Each row comes from the steps of one walk. Every step used is in the known rows, and no mark comes twice. Write the walk behind each row, first mark first.
In the rows, zero is written as 128.
Known rows
diteti vudud zolevog: 105	126	144	129	118	121	133	132	122	132	54	110	166	156	145	95	151	134	130	115	111	135	161	153	139	168	107	93
vudud zolevog: 98	117	142	136	139	124	135	109	118	127	52	113	163	172	128	112	138	130	130	100	141	131	171	164	137	174	108	105
mudiv diteti: 113	100	135	145	158	101	129	104	119	122	85	123	139	185	116	143	129	134	117	106	143	144	167	169	121	145	98	116
diteti bovige pabo: 115	140	148	140	131	115	101	102	130	119	67	117	169	156	145	125	147	132	116	115	138	128	140	135	135	153	54	118
zolevog vudud diteti bipuz: 128	123	145	158	115	126	118	133	109	141	54	128	143	156	141	127	116	164	134	144	147	144	147	163	149	157	132	138
pabo bovige diteti mudiv: 116	116	118	163	138	113	130	86	137	133	94	95	155	134	136	110	114	143	140	111	125	106	156	131	129	152	69	109
pabo diteti zolevog vudud: 86	97	144	115	121	91	121	121	123	154	64	128	145	144	117	133	98	130	147	125	151	127	135	181	113	161	122	113
diteti zolevog: 89	104	136	119	138	103	123	109	116	133	55	122	126	153	129	120	123	121	150	102	118	144	132	172	136	166	89	95
pabo bovige diteti vudud: 114	127	134	141	133	101	119	95	130	132	77	104	148	139	149	114	122	133	141	112	107	129	152	130	108	141	90	87
zolevog vudud diteti bovige pabo: 123	147	142	145	111	133	96	126	125	132	57	117	185	171	151	116	128	150	104	138	170	127	136	145	131	159	79	163
bovige pabo mudiv diteti bipuz: 132	119	129	154	118	97	107	129	147	109	113	144	160	144	143	123	142	173	92	142	121	144	179	135	118	149	91	131
mudiv pabo bovige diteti: 115	104	116	145	162	121	126	79	149	130	77	113	138	150	147	126	98	125	131	101	135	104	153	134	88	153	86	97
pabo bovige: 100	120	141	143	147	112	129	79	131	133	70	128	144	162	126	120	126	129	130	95	134	134	147	126	131	130	77	96
bipuz diteti bovige pabo mudiv: 118	140	121	154	132	122	106	121	157	107	92	119	188	161	164	105	154	148	112	125	138	108	180	142	127	187	35	138
mudiv diteti vudud zolevog: 109	119	131	120	129	104	129	140	127	137	78	106	164	170	141	110	149	139	116	120	127	136	175	168	115	162	114	105
bovige pabo diteti: 110	109	148	134	128	96	114	106	129	125	83	135	154	167	123	137	135	137	113	112	149	144	155	147	104	142	91	123
pabo mudiv: 106	108	136	168	133	114	142	108	135	107	69	135	161	159	125	105	127	135	119	125	116	139	179	148	134	162	79	101
zolevog vudud: 113	112	148	157	132	110	137	107	113	135	46	131	159	157	112	119	103	140	129	118	146	131	153	164	145	143	105	121
zolevog vudud diteti mudiv: 128	113	124	168	107	136	138	137	113	143	63	113	162	164	128	98	114	160	125	142	145	125	151	164	159	164	99	153
bipuz diteti vudud: 125	123	128	141	137	112	134	131	115	132	67	120	139	167	152	113	150	140	145	102	114	135	160	160	138	167	81	112
zerute diteti: 120	109	145	137	146	126	120	124	111	128	55	120	132	166	131	127	129	132	150	111	148	146	140	168	139	165	96	113
vudud diteti pabo: 108	116	130	157	115	142	125	134	122	120	52	114	136	176	144	108	141	119	114	116	125	151	132	149	138	159	80	108
pabo diteti: 99	97	147	142	139	103	133	102	123	134	79	128	140	168	116	148	124	126	138	110	148	140	165	164	118	151	104	98
bovige diteti: 110	109	140	158	152	109	129	90	115	113	61	101	142	163	125	134	112	132	140	109	135	131	165	169	118	164	100	106
bipuz diteti zolevog vudud: 98	109	122	121	141	107	119	126	117	150	56	120	143	158	135	113	111	141	153	107	149	119	142	191	136	179	102	137
bipuz diteti: 116	114	130	149	158	115	134	108	118	126	69	120	137	182	133	127	140	137	141	91	141	129	170	174	139	173	86	123
zolevog vudud diteti: 115	116	139	154	124	127	129	121	107	131	44	124	154	182	126	117	109	147	122	127	156	143	150	167	137	155	118	146
diteti pabo bovige: 100	115	130	147	124	126	125	101	142	133	71	124	142	143	135	104	132	109	117	99	111	131	124	111	139	128	59	77

Write each row's walk
107	131	139	137	127	117	128	123	119	125	58	85	168	150	152	107	134	137	140	118	119	121	176	168	114	182	115	98 -> bovige diteti vudud zolevog
103	109	124	140	140	111	120	108	148	134	99	119	137	157	133	116	130	117	103	104	127	135	137	119	114	121	70	90 -> mudiv diteti pabo bovige
113	117	136	145	156	108	112	107	135	125	90	105	155	172	138	147	133	129	121	118	153	131	163	160	130	157	76	107 -> mudiv diteti bovige
93	105	138	127	127	102	122	117	114	147	41	127	144	146	120	114	102	128	145	117	137	131	127	176	144	160	107	114 -> diteti zolevog vudud
126	124	144	156	123	127	114	125	109	127	66	121	127	167	151	132	144	151	135	128	129	156	151	152	149	167	111	117 -> vudud diteti bipuz
119	144	137	141	127	131	95	116	124	115	68	111	168	180	161	125	153	137	110	127	154	136	142	139	125	168	65	143 -> vudud diteti bovige pabo
96	99	127	118	136	93	117	127	120	145	68	122	144	160	121	125	98	138	126	120	151	136	136	187	119	149	118	129 -> mudiv diteti zolevog vudud
105	107	119	179	121	124	133	125	154	95	77	102	163	136	143	102	114	122	114	132	106	127	169	148	119	168	71	85 -> bovige diteti pabo mudiv
93	96	128	110	153	93	115	114	121	132	80	116	125	168	125	132	126	128	130	107	136	144	140	182	113	159	99	110 -> mudiv diteti zolevog
111	131	131	125	133	121	129	141	121	142	65	105	159	168	159	97	161	142	138	103	126	119	178	171	132	192	100	117 -> bipuz diteti vudud zolevog
113	138	141	149	138	135	111	114	120	123	61	100	156	181	154	131	143	128	131	127	152	135	145	151	135	176	78	118 -> vudud diteti bovige
88	116	129	122	136	96	110	92	130	151	65	105	149	130	132	119	81	134	146	109	147	113	130	157	108	151	108	116 -> pabo bovige diteti zolevog vudud
97	109	120	117	154	108	119	116	115	135	63	117	126	165	146	122	137	130	157	90	131	128	144	186	129	188	86	122 -> bipuz diteti zolevog
114	139	141	155	126	135	112	123	119	137	55	108	170	171	148	125	118	138	125	140	165	130	144	160	142	168	96	137 -> zolevog vudud diteti bovige
106	119	134	150	158	108	118	73	130	128	80	104	146	155	133	128	110	132	136	97	137	125	157	133	109	143	89	99 -> pabo bovige diteti
115	132	130	145	160	122	114	109	125	130	75	101	154	169	156	138	148	130	142	105	152	115	160	162	143	184	59	119 -> bipuz diteti bovige
123	100	102	157	137	131	140	97	150	149	90	126	147	139	144	100	117	134	130	111	120	97	144	117	131	150	57	98 -> diteti mudiv pabo bovige
143	90	107	150	136	147	129	141	137	141	76	118	133	137	148	104	122	137	148	127	132	108	135	161	138	184	75	117 -> zerute diteti mudiv pabo
109	97	126	149	134	114	127	126	132	121	82	117	135	164	123	123	133	117	106	115	124	142	144	153	126	138	82	96 -> mudiv diteti pabo
101	124	126	152	109	135	120	130	136	144	61	125	156	158	144	93	110	129	107	127	142	131	123	122	133	130	91	121 -> zolevog vudud diteti pabo bovige
114	127	126	131	105	105	117	154	154	114	96	124	198	159	152	83	158	156	81	136	116	134	194	141	98	163	92	127 -> bovige pabo mudiv diteti vudud zolevog
107	108	131	164	131	119	127	111	129	112	63	96	139	141	137	123	118	116	127	112	115	126	145	154	125	155	79	90 -> bovige diteti pabo
113	138	138	159	118	117	109	111	153	102	81	126	191	148	153	106	144	137	105	135	126	125	170	128	132	165	43	118 -> diteti bovige pabo mudiv
131	108	118	152	146	118	112	87	151	137	90	114	126	123	163	138	107	141	140	113	126	107	150	125	102	155	99	92 -> mudiv pabo bovige diteti bipuz
98	104	114	121	126	90	107	132	149	109	100	135	158	161	136	105	133	146	96	125	124	141	162	157	96	163	76	133 -> bovige pabo mudiv diteti zolevog
93	113	130	122	133	122	116	127	109	128	48	113	126	181	145	116	132	126	139	113	133	151	127	175	124	177	101	120 -> vudud diteti zolevog
